Every row comes from one small tree of marks. The marks that hang from a mark follow it in brackets, in alphabetical order. Every link used is in the known rows. Which tree was each row made from?
Known rows
totar(lunamul(vuvir) todan): [ 2.80  1.78  3.16  1.98  2.53 -1.90  1.38 -3.79  4.10 -3.91 -3.58 -1.95
  1.44  4.87  1.94 -0.43  0.96  0.08  1.29 -6.66 -3.36  2.25  0.89  2.61
  3.47  0.10 -6.59]
totar(lunamul todan vuvir): [ 0.69  0.58  5.25  1.52  1.39 -0.33 -1.04 -0.95  2.79 -3.46 -5.72 -3.17
  0.53  1.64  0.61 -0.26  0.11  1.32  2.74 -4.49 -1.36  0.56 -2.07  0.40
  0.54  0.41 -6.43]
vuvir(lunamul roso(nizab) totar): [ 2.30  1.50  2.57 -2.24  3.15  6.88  2.64  1.66  3.64 -2.48 -0.93  2.77
 -3.15  2.62 -0.10  3.08  2.63 -2.35 -5.46 -2.38  0.72  7.54 -1.06  3.29
  2.90  1.24 -1.61]
lunamul(vuvir(roso(muki) totar(todan))): [ 3.42  3.09  1.89 -0.57  4.07  2.36  5.18 -3.72  4.24 -4.17 -2.42 -0.92
  0.37  4.67 -1.20  1.44  1.85 -0.43 -2.56 -4.10 -2.88  6.67  2.33  2.47
  5.72 -0.36 -2.83]
totar(lunamul todan vuvir(roso(nizab))): [-0.26  1.69  3.01  1.60  1.63  1.71 -0.96  0.97  2.45 -3.88 -5.22 -2.39
  2.00  0.47 -0.79  2.25  1.58 -1.35  0.05 -3.92  0.97  1.07 -2.51 -3.21
  2.09 -0.11 -4.44]
totar(lunamul(vuvir(roso(nizab))) todan): [ 1.74  2.94  1.51  1.57  2.67  0.21  1.19 -2.07  3.70 -4.42 -3.68 -1.31
  2.95  4.01  0.84  1.73  1.76 -2.19 -1.08 -5.94 -1.61  2.79  0.70 -0.56
  4.51  0.08 -5.29]
vuvir(lunamul roso(nizab)): [ 1.11  0.46  1.72 -1.47  2.44  4.54  2.91 -0.83  3.99 -4.46 -0.27  2.98
 -2.00  4.01  0.98  1.89  3.13 -1.75 -3.42 -1.94 -0.65  5.47 -2.63  1.22
  3.84  1.39 -4.16]
roso(muki nizab(koge)): [ 3.89 -0.38  1.63 -3.29  2.56  1.35  4.04 -8.99  4.22 -3.18 -0.72  4.04
 -1.73  6.36  0.31  1.49  0.32  1.32  1.41 -4.98 -2.68  2.38 -3.12  1.59
  7.92 -1.20 -2.19]
totar(todan vuvir(roso(muki))): [ 1.46  0.64  3.44  0.10  3.13  1.65  2.04 -1.77  2.57 -4.98 -4.31 -2.50
  0.32  2.30 -2.43  0.73  1.16  0.86  0.42 -1.52 -1.31  2.66 -2.35 -2.03
  3.25  0.11 -4.17]
totar(lunamul todan vuvir(roso(muki nizab))): [ 0.62  1.74  2.28  1.20  2.11  1.81  0.42  0.44  2.03 -3.71 -5.09 -0.91
  3.92  1.54 -1.76  2.96  1.79 -0.96  1.29 -3.61  1.15  1.89 -3.02 -4.20
  3.11  0.53 -3.22]
vuvir(roso(nizab) totar(lunamul)): [ 2.26  3.64  0.83 -0.99  2.16  5.03  2.39 -0.29  3.00 -2.13 -2.21  1.08
 -0.71  2.15  0.67  3.50  0.34 -4.21 -3.90 -4.33 -0.26  5.56 -0.46  0.25
  1.89  1.13 -1.98]
koge(muki): [ 2.00  2.48  3.69  1.14  3.33 -0.95  3.91 -8.23  3.92 -2.48 -2.44  1.69
 -4.22  5.84  2.94 -3.59 -1.52 -0.12 -0.02 -3.95 -6.20  1.23 -1.56  4.20
  0.94 -0.03 -8.26]
vuvir(lunamul roso(muki nizab)): [ 2.25  0.43  0.94 -1.94  3.35  4.33  4.46 -1.27  3.61 -3.96  0.39  5.03
  0.42  5.62  0.13  2.60  3.59 -0.62 -2.18 -1.34 -0.42  6.29 -3.46 -0.66
  5.47  2.04 -3.03]
lunamul(vuvir(roso(muki nizab) totar(todan))): [ 3.08  3.51  1.25 -1.13  4.41  2.89  4.43 -4.16  3.35 -3.75 -2.36 -0.02
  1.41  4.40 -1.09  3.32  2.42 -1.92 -3.32 -4.58 -1.46  5.77  2.19  0.73
  7.94 -1.25 -1.80]
dumibos(lunamul(vuvir(roso(muki nizab)))): [ 3.54  1.50 -1.50 -1.99  5.64  1.38  4.07 -7.23  4.41 -3.22 -1.78  0.61
 -1.79  6.69  3.62  1.48  1.61  0.99  1.06 -3.86 -3.74  4.78  0.58  1.61
  7.01 -0.24 -5.26]
totar(vuvir): [ 0.18  0.36  4.72 -1.60  0.55  0.58  2.21 -5.31  2.54 -4.87 -2.75 -2.24
 -3.39  3.18  1.84 -1.85 -0.04  1.34  2.29 -2.51 -3.21  1.40 -2.96  2.21
  1.96  0.32 -6.69]
lunamul(vuvir(totar(todan))): [ 3.29  2.27  4.01 -0.70  3.54  0.77  3.13 -5.61  3.72 -3.81 -2.51 -2.59
 -1.99  4.63  1.13 -0.35  0.76 -0.57 -1.29 -5.68 -3.94  4.72  2.71  5.54
  5.23 -1.36 -4.10]
lunamul(vuvir): [ 1.55  2.08  2.82 -0.87  2.10 -0.96  4.75 -8.33  4.15 -5.16 -0.96 -1.17
 -1.94  6.78  3.46 -1.71  0.73  0.52  0.81 -5.06 -5.56  3.48  1.20  4.70
  5.96 -0.23 -7.41]

Write each row's tree
[ 0.15 -0.54  3.24 -2.46  1.22  4.69  2.11 -1.86  4.67 -4.50 -2.34  2.05
 -2.12  3.00 -1.94  1.78  3.25  2.73  0.27 -1.89  0.83  4.31 -4.55  1.04
  3.97  0.23 -3.00]	totar(vuvir(lunamul roso(muki nizab(koge))))
[ 1.39  4.02  1.50 -1.57  2.62  3.05  3.99 -4.95  3.65 -4.38 -1.11 -0.72
 -1.20  4.40  1.11  1.90  2.23 -2.61 -3.71 -4.60 -2.05  5.80  2.10  2.96
  6.11 -0.96 -3.38]	lunamul(vuvir(roso(nizab) totar))
[ 3.31  3.20  1.57  0.13  2.96  4.59  0.92  1.58  2.86 -1.76 -3.82 -0.03
  0.64  1.36 -0.80  3.85  0.34 -4.57 -4.64 -4.67  0.41  4.77  0.07 -0.54
  2.09  0.19 -0.96]	vuvir(roso(nizab) totar(lunamul todan))
[ 4.25  0.79  2.30 -1.31  5.37  6.83  2.56  2.86  3.16 -1.75 -2.02  3.33
  0.04  2.75 -2.68  4.68  3.28 -1.81 -4.98 -2.42  1.27  7.78 -0.73  0.97
  5.00  0.67  0.97]	vuvir(lunamul roso(muki nizab) totar(todan))
[ 2.36  2.19 -0.51 -1.82  3.05  2.71  5.16 -4.87  2.51 -4.75 -0.44  2.87
  0.90  5.38  0.32  2.24  0.98 -2.48 -1.38 -2.15 -2.29  4.16 -2.75 -2.61
  6.16  0.94 -3.15]	vuvir(roso(muki nizab))
[ 1.14 -0.70  4.30  0.12  3.13  3.07  1.57  1.24  3.55 -4.61 -3.90 -0.70
 -0.20  2.32 -2.57  1.28  3.31  2.38  0.00 -0.95  0.31  4.26 -3.02 -0.25
  2.90  0.70 -3.91]	totar(todan vuvir(lunamul roso(muki)))
[ 2.85  3.18  1.66 -0.22  1.86  4.22  3.32  0.30  4.05 -2.25 -2.35  0.03
 -1.73  2.55  0.68  1.29 -0.28 -2.74 -2.91 -3.58 -1.87  6.49 -0.48  1.97
 -0.59  2.50 -4.00]	vuvir(roso totar(lunamul))
[ 0.81 -0.22  3.75 -0.59  3.46  3.77  0.49  0.78  2.75 -4.24 -3.90  0.32
  1.03  1.99 -2.53  2.82  3.99  0.97 -0.63 -1.47  1.52  3.53 -3.04 -1.67
  4.79 -0.34 -3.10]	totar(todan vuvir(lunamul roso(muki nizab)))
[ 4.48  0.69  1.42 -1.65  5.83  0.82  1.70 -5.76  4.29 -1.48 -3.72 -2.11
 -4.37  5.42  3.41  0.02  0.01  1.94  0.81 -5.11 -4.28  4.60  2.64  6.14
  4.65 -0.85 -5.18]	dumibos(lunamul(vuvir(totar(todan))))
[ 2.68  3.41  1.40 -1.77  3.47  2.91  6.15 -4.97  4.42 -4.32 -0.99  0.06
 -0.55  5.69  0.02  0.95  1.65 -0.49 -1.92 -4.01 -3.37  7.09  1.69  3.17
  5.65  0.40 -3.37]	lunamul(vuvir(roso(muki) totar))
[-0.10 -0.10  4.36 -0.18  2.51  3.53 -0.55  1.66  2.85 -4.31 -4.13 -1.23
 -0.56  0.88 -1.69  1.70  3.39  0.48 -1.95 -1.94  1.50  2.83 -2.50 -0.47
  3.23 -0.56 -4.01]	totar(todan vuvir(lunamul roso(nizab)))
[ 3.58  0.39  3.66 -0.22  4.23  5.53  1.80  3.60  4.55 -2.59 -2.78  0.27
 -3.56  2.14 -1.46  1.65  2.34 -0.88 -5.36 -1.93 -0.19  7.88  0.11  4.08
  0.42  1.22 -1.88]	vuvir(lunamul roso totar(todan))
[-0.24  0.18  3.08 -1.68  1.96  4.41  2.62 -1.35  3.07 -4.83 -1.68  1.95
 -0.23  2.87 -0.80  2.25  3.76  1.21  0.42 -1.44  0.48  4.32 -4.32 -0.32
  4.37  1.25 -4.32]	totar(vuvir(lunamul roso(muki nizab)))
[ 2.27  3.65  1.77 -0.73  3.58  2.94  2.97 -3.50  3.57 -4.22 -2.43 -1.64
 -0.24  3.59 -0.26  2.48  2.08 -3.10 -4.50 -5.04 -1.81  4.87  2.79  2.17
  6.62 -1.57 -2.78]	lunamul(vuvir(roso(nizab) totar(todan)))
[ 2.26  0.94  2.88 -1.43  2.07  0.41  2.36 -9.04  4.72 -2.61 -2.25  2.69
 -4.78  5.00  1.53 -0.72 -0.43 -0.12 -0.93 -5.86 -3.28  0.60 -2.42  3.99
  4.27 -2.55 -4.72]	roso(nizab(koge(muki)))
[ 1.10 -1.71  6.59  0.02  2.57  1.21 -0.24 -0.39  3.21 -4.43 -4.21 -2.10
 -2.59  2.16 -0.08 -0.79  2.06  2.80  0.95 -2.42 -0.88  2.35 -2.46  2.97
  2.02 -0.18 -5.49]	totar(todan vuvir(lunamul))
[ 0.06 -1.11  4.58 -0.35  2.25  3.78 -0.97  0.80  3.90 -4.19 -4.56 -1.13
 -2.78  0.80 -2.73  2.03  3.28  1.74 -1.53 -2.54  1.76  2.45 -2.67  0.76
  2.89 -1.64 -2.77]	totar(todan vuvir(lunamul roso(nizab(koge))))
[ 1.63  3.21 -0.06 -1.57  3.03  1.36  5.73 -7.56  3.60 -5.69 -0.47  1.14
  1.91  6.48  0.95  1.79  2.32 -1.34 -1.25 -3.99 -3.06  4.72  0.14 -0.05
  8.41 -0.30 -4.96]	lunamul(vuvir(roso(muki nizab)))
[ 1.93  3.60  2.23 -1.16  2.64  2.79  4.86 -4.51  4.80 -4.92 -1.24 -1.45
 -2.12  4.67  0.82  0.46  1.41 -1.24 -3.07 -4.20 -3.27  6.34  2.01  4.30
  4.29 -0.08 -4.29]	lunamul(vuvir(roso totar))
[ 0.31  1.48  3.66  1.97  1.35  1.22 -0.07  1.28  3.25 -4.10 -5.51 -3.32
  0.93  0.96 -0.97  0.72  0.81 -0.13  0.46 -3.33 -0.12  1.80 -2.25 -1.90
 -0.35  1.21 -5.76]	totar(lunamul todan vuvir(roso))
[ 3.68  2.91  0.81 -0.74  2.63  4.50  4.54 -0.03  3.78 -2.30 -1.95  2.28
  0.20  3.91 -0.36  2.16  0.24 -1.51 -1.53 -3.18 -1.59  7.33 -1.43  0.56
  0.56  2.99 -2.56]	vuvir(roso(muki) totar(lunamul))
[ 4.64  0.21  2.97 -0.67  5.19  6.02  3.68  3.18  4.39 -2.04 -2.34  2.16
 -1.12  3.28 -2.66  2.82  2.78  0.01 -3.92 -1.45  0.21  8.72 -0.59  2.64
  2.15  1.56 -0.59]	vuvir(lunamul roso(muki) totar(todan))
[ 2.48  2.83  1.01  1.58  3.11  0.11  2.25 -2.68  3.50 -3.88 -3.23  0.10
  4.36  4.87  0.59  2.26  2.05 -1.56 -0.08 -5.68 -1.71  3.70  0.10 -1.06
  6.00  0.16 -4.72]	totar(lunamul(vuvir(roso(muki nizab))) todan)
[ 1.28  0.56  2.12 -0.52  2.59  4.55  2.09 -2.42  6.29 -3.39 -1.33  4.04
 -4.15  4.06 -0.15  0.74  2.76  0.21 -3.95 -3.06 -0.50  4.56 -3.02  3.53
  2.69 -0.23 -4.31]	vuvir(lunamul roso(nizab(koge(muki))))
[ 3.69  2.79  0.68 -2.68  3.65  5.19  4.76 -2.70  2.32 -2.61 -1.17  2.38
 -0.20  3.83 -1.02  3.62  0.59 -3.54 -3.72 -2.97 -1.31  6.25 -1.33 -0.28
  4.84  0.58 -0.77]	vuvir(roso(muki nizab) totar)
[ 4.41  1.48  4.28  0.10  2.96  1.66  1.12 -0.91  3.25 -1.40 -4.07 -1.21
 -1.44  3.03  1.03  0.39 -1.02 -1.15 -1.06 -5.36 -2.51  4.35  0.41  3.63
  0.32  0.81 -3.28]	vuvir(totar(lunamul todan))
[-0.87  1.89  3.28 -0.64  0.71  3.05  1.77 -5.26  4.01 -4.34 -3.56 -0.61
 -3.39  2.05 -0.72 -0.18  0.96  0.24 -0.78 -3.16 -1.07  1.42 -2.89  0.89
  2.27 -1.44 -5.20]	totar(vuvir(roso(nizab(koge(muki)))))
[ 1.59  4.07  2.12 -0.66  2.96  3.32  3.88 -6.71  5.34 -3.38 -2.09  0.33
 -2.99  4.20 -0.10  0.88  1.75 -0.85 -4.29 -5.84 -2.45  4.94  1.56  5.09
  5.33 -2.23 -4.02]	lunamul(vuvir(roso(nizab(koge(muki))) totar))
